What can hang from each mark:
fizafe: kimov zovar
seref: puvo sifom
puvo: seref zovar
feni: vukap zovar
sifom: seref
vukap: feni
zovar: feni fizafe puvo

Each row was made from one small tree. The marks that hang from a mark follow it in brackets, in alphabetical order. Every link used is in the known rows. Write each row's tree.
Known rows:
fizafe{kimov zovar}: [ -3.8 -24.5  14.0  -3.1 -14.0   8.1  12.9  -9.9  50.9  13.2   8.7 -12.5
  30.5   4.3   0.7  40.5  18.5   0.1   6.6 -50.0 -14.8 -25.2]
sifom{seref{puvo{zovar}}}: [ -9.3  22.5 -17.2   2.6  -6.1  -1.1   5.0 -15.4  44.3  13.8  13.6  37.2
 -20.6  25.6  -7.2   1.8  10.4  -0.8 -12.0 -36.7  -7.1  10.8]
fizafe{kimov zovar{feni puvo{seref{sifom}}}}: [ 14.3  -6.9  27.1  10.4  -1.5  12.5   6.6  -9.8  51.7   1.2   2.6 -48.4
  19.8 -13.8  23.5  32.2  12.7  13.4  14.6 -16.2 -20.2 -27.4]
sifom{seref{puvo}}: [-10.2  21.9 -19.0  -6.1   7.3  -8.8  -6.7  -9.3  42.9  12.0   8.3  42.9
 -18.9  23.8  -4.5   1.1   9.3  -3.0  -8.7 -27.7  -6.7   9.8]
vukap{feni{zovar{fizafe puvo{seref}}}}: [-13.6 -11.6  44.6  23.7  10.0   6.1  21.6   1.1 -26.4 -24.1  -4.9 -52.7
  -4.5   0.8   3.4   5.6  23.3 -11.1  -1.3  -9.1 -12.0  -1.8]
puvo{seref zovar{fizafe}}: [ -6.8  12.5  15.4  10.0  -7.6   5.4  12.5 -10.4 -19.3 -12.2  13.8 -39.6
  13.0  -3.4   9.0 -15.9 -17.3  12.8   7.1 -13.1  -0.9   9.6]
feni{vukap zovar{fizafe{kimov} puvo{seref}}}: [-10.3 -20.9  44.7  20.6  37.6  -3.2  -6.4  25.3 -11.2 -46.8  37.1 -52.9
  16.4 -13.4  -5.6  15.3  17.1  -0.1   8.3 -41.3 -15.3   0.0]
vukap{feni{zovar{fizafe}}}: [-20.0 -18.9  24.4   9.4  -0.7  11.0  23.1   2.1 -26.8 -13.2 -14.0 -41.6
   1.5  15.7  -9.3   0.3  28.7 -15.2   0.5 -28.0 -13.0  -1.2]
vukap{feni{zovar{fizafe puvo}}}: [-12.9 -17.7  38.5  19.0   9.3  16.6  24.8   2.0 -23.9 -22.9  -4.9 -43.6
 -10.2   7.9  -2.6   5.8  33.3 -16.0  -6.1 -11.2 -15.9  -4.4]
zovar{puvo}: [ 10.2   1.9  22.2  14.7  14.7   7.5   2.9   2.2   1.6 -15.1  13.6  -4.6
 -15.7 -12.0  12.2   8.6   7.6  -0.4 -11.1  21.6  -4.1  -5.3]
zovar{feni{vukap} fizafe puvo{seref{sifom}}}: [  7.1  19.9  21.0   2.0  42.9  13.1 -10.4  26.0 -44.1 -22.9  20.0 -64.6
   1.0 -10.8  21.9 -29.7   2.1  16.1  22.2  30.8 -12.0   1.0]
sifom{seref{puvo{zovar{fizafe}}}}: [-14.5  23.8 -15.4  -4.2   1.5   8.8   4.4 -14.9  31.2   6.6  16.0  28.1
 -15.3  30.7  -5.0  -8.1  11.0  -0.9 -10.4 -38.7 -10.0  12.3]
seref{puvo sifom}: [ 23.7   9.9  -5.3  21.8   5.8  15.9  -6.3   9.0  38.8   3.7 -17.0  17.1
 -21.0  -3.9  -0.2 -29.4  35.2   0.0  -6.5 -13.2   2.0   2.5]
zovar{feni{vukap} fizafe{kimov} puvo}: [ -4.1   9.4  16.2 -22.9  38.2  25.1  -6.3  12.3 -23.8 -24.4  20.3 -44.8
   3.3   6.4  12.5   9.4  14.1   1.7  15.7   3.8 -15.1 -16.8]
seref{sifom}: [ 18.3 -12.2   1.1  22.4   0.7   8.8  -7.6   4.6  10.6  -8.6 -10.3  -3.6
  -2.5  -8.3  -0.3 -26.5  11.7   8.6  -5.0  -4.0  -3.6  -2.6]
puvo{seref{sifom} zovar{feni{vukap} fizafe}}: [  6.0  15.8   7.7  11.7   1.5   9.5   2.4   7.2 -30.6  -7.0   8.3 -63.2
  11.7  -3.8   6.7 -40.7  -3.4  22.2  24.7  -8.5  -6.0   7.1]
zovar{feni{vukap} puvo{seref}}: [  5.6  28.5  18.9   2.3  28.2 -11.8  -6.6  20.4 -24.0  -4.7  19.3 -43.6
  -8.2 -15.3  18.1   4.1  -5.2   9.8  24.0  38.7  -0.6   1.7]
seref{puvo{zovar} sifom}: [ 26.9  10.8  -2.1  30.3 -11.9  24.2   7.8   0.0  42.7   5.6 -10.8   9.1
 -23.7  -2.3  -3.8 -29.9  38.5   0.3  -9.7 -21.9   1.5   4.0]
sifom{seref}: [-14.8   5.3 -13.6  -5.4   4.1 -14.4  -8.8 -12.2  21.1   2.3  13.7  24.5
  -2.3  21.0  -5.0   4.9  -9.8   6.2  -7.1 -20.6 -10.8   6.2]
zovar{fizafe puvo{seref}}: [ -0.2  11.3  31.1   7.7  30.8  11.8  -2.2   4.1 -26.4 -31.3  22.4 -35.6
   0.8 -13.0  24.6 -10.0  -8.5   8.7  -0.8  21.8  -7.2   2.2]
puvo{zovar{feni}}: [  3.6  18.0  -8.8  -1.4 -23.9  17.5  19.1 -14.0  -2.1  12.1  -5.9 -29.5
  -5.2   7.5  -0.1  -1.3  -1.3   6.0   8.9   0.3  -2.9   0.5]

Write each row's tree:
[  1.0  29.6  -9.4 -13.5  -5.5  35.3  12.6 -14.2  26.1   6.6  -8.6 -10.2
 -13.2  17.0   3.3  -0.3  23.2  -6.3   4.4 -28.3  -3.5  -2.1] -> seref{puvo{zovar{feni fizafe{kimov}}}}
[  3.6  -0.1  26.2   0.6  -3.5   8.4  11.9 -12.0  46.0   7.6   8.3 -46.3
  20.7  -8.8  22.9  46.4   6.8   8.8  17.7 -14.0 -17.5 -25.4] -> fizafe{kimov zovar{feni puvo{seref}}}
[ -7.2 -11.7  43.3  30.4   0.1  -5.1  20.9   0.4  -9.4 -16.5 -10.2 -42.0
 -10.8  -5.2   0.6  16.8  23.8 -11.9  -1.7  -4.5  -7.6  -2.5] -> vukap{feni{zovar{puvo{seref}}}}
[ -0.2  15.6  -6.2  -2.5 -11.8   7.4  16.1   4.0 -15.7  15.4  10.2 -30.4
  -1.8   8.4  -5.5  -3.9   4.5   5.2  17.6  -4.6  -0.7   2.4] -> puvo{zovar{feni{vukap}}}
[ -0.3  -0.2  37.4   3.2  28.9  11.9  -8.7  -9.0  -1.3 -42.6  15.9 -32.9
   8.5 -14.0  24.1  11.7  -5.9   6.1  -1.0  -3.6  -8.9 -12.5] -> zovar{fizafe{kimov} puvo{seref}}
[  4.2 -23.9  39.9  33.2  21.1  16.4  -6.9  -1.5  18.8 -55.2   7.4 -52.2
  10.4 -19.2   4.6   7.4  13.3   7.1  -7.2 -35.9 -19.5  -3.9] -> feni{zovar{fizafe{kimov} puvo{seref{sifom}}}}
[ 23.5  22.2  -9.9  18.2  -4.9  21.7   5.7  12.3  25.5  15.8  -7.9  -8.2
 -22.1   3.2  -5.5 -32.6  41.0   2.5   7.0 -15.5   0.5   4.8] -> seref{puvo{zovar{feni{vukap}}} sifom}
[ -0.7  19.7  22.0 -13.7  28.0  22.1  -8.0 -11.9  -6.4 -30.7   2.1 -55.8
   6.2  -6.1  30.4  10.4 -10.6  10.4  13.9  11.3 -11.3 -13.3] -> zovar{feni fizafe{kimov} puvo{seref}}
[ 22.2   3.8  33.3  34.1  16.6  -4.6  -6.7   5.0   7.1 -24.3   8.0 -20.5
  -9.9 -29.2  20.1  -9.1  -0.3  14.0  -4.4  22.9  -3.2  -2.8] -> zovar{puvo{seref{sifom}}}
[ 26.2  23.1 -12.4  19.1 -13.7  30.6   7.9  -2.3  37.9  13.2 -21.3  -4.4
 -23.6   1.8  -0.1 -28.6  34.2   4.6  -0.2 -11.5  -0.6   3.1] -> seref{puvo{zovar{feni}} sifom}
[-14.3  16.3 -12.4  -7.0   0.7   8.4   0.9 -21.5  47.9   0.4  13.8  31.6
 -10.3  30.5  -5.8   6.0  13.2  -1.1 -12.3 -56.1 -12.9   3.2] -> sifom{seref{puvo{zovar{fizafe{kimov}}}}}
[ 17.0  21.4  -9.7   8.7   4.6  35.6   6.9  13.5  10.2   7.7  -3.5 -17.5
 -15.7   9.9  -1.8 -42.7  40.6   3.3   6.7 -19.1  -3.6   6.7] -> seref{puvo{zovar{feni{vukap} fizafe}} sifom}
[ -5.3  20.7  10.2 -17.9  40.3  23.2   0.1  24.8 -50.0 -13.9  25.9 -50.7
  -5.4   6.5  13.9 -12.2  11.0   4.3  15.9  28.6 -10.2  -2.8] -> zovar{feni{vukap} fizafe puvo}
[ 10.8   2.9  32.8  21.2  32.1  15.7  -6.6   7.4 -19.0 -37.7  16.3 -37.9
  -2.0 -18.4  23.4 -28.2  -1.4  14.7  -4.3  17.8 -10.0   0.0] -> zovar{fizafe puvo{seref{sifom}}}
[-20.0 -25.7  27.2   5.5  -0.8  12.6  18.0  -7.1  -9.2 -20.0 -17.8 -37.9
   4.8  15.9 -10.9  14.4  30.7 -17.1   0.7 -42.9 -13.7 -11.0] -> vukap{feni{zovar{fizafe{kimov}}}}
[ 18.2   2.2  16.9  38.0 -18.3  -2.9   6.7 -10.1  10.8  -6.6  -1.2 -28.0
   3.5 -18.5   6.0 -23.3  -6.2  19.4   2.3 -10.0   0.7   5.7] -> puvo{seref{sifom} zovar}
[  0.6  12.4  21.5   3.7   9.9  -1.9  16.6  21.0  -0.9  22.4  30.9 -53.5
  14.7  -7.9  16.8  17.3   9.6  10.9  26.2  13.6 -13.8  -6.1] -> fizafe{zovar{feni{vukap} puvo{seref}}}
[ -1.3  27.6  -8.4 -14.2   3.0  28.3  10.3   1.8  12.9   8.8   4.3 -11.4
  -8.9  16.6  -2.4  -2.3  28.2  -6.0  12.0 -31.8  -1.6  -1.6] -> seref{puvo{zovar{feni{vukap} fizafe{kimov}}}}
[  5.2  14.2  19.2   5.4  -0.5   6.0  19.0   4.3  13.6  19.7  16.1 -51.2
  12.2  -8.8  22.8  20.1   2.5  12.0  17.2  17.3 -14.9  -7.7] -> fizafe{zovar{feni puvo{seref}}}
[-16.7  31.7 -23.3 -15.1   8.6   5.7   1.6  -2.4  15.5  14.5  21.3  13.7
 -14.3  35.1  -8.2  -9.7  14.6   0.1   2.4 -35.1 -11.2  12.7] -> sifom{seref{puvo{zovar{feni{vukap} fizafe}}}}
[-16.1   7.1  -5.5 -35.9  25.0  16.3  -8.1   8.6 -25.0  -9.9   6.4 -40.8
  18.7  17.9   0.5   0.7   6.0   2.0  26.7 -20.8 -10.4 -11.7] -> zovar{feni{vukap} fizafe{kimov}}
[ -0.8 -17.9  32.7  30.4  25.7  -6.2   1.7  35.5  -9.9 -25.3  35.9 -30.4
  -4.0 -11.9 -15.5  16.2  27.0  -5.7   0.9 -18.9 -12.1   5.8] -> feni{vukap zovar{puvo}}
[ -9.6  25.9   6.5  -3.9   1.3   3.5   9.7   3.3 -40.3   0.3  17.6 -61.2
  13.5   3.3   7.4 -20.4 -13.4  14.4  28.5  -2.8  -1.6  10.7] -> puvo{seref zovar{feni{vukap} fizafe}}
[  0.2  -8.4  21.6  -7.3   6.2  12.1  12.5   7.0  33.1  12.5  23.6 -40.1
  18.3   1.9  10.4  44.4  25.6   0.8  18.4 -21.8 -19.6 -28.3] -> fizafe{kimov zovar{feni{vukap} puvo}}
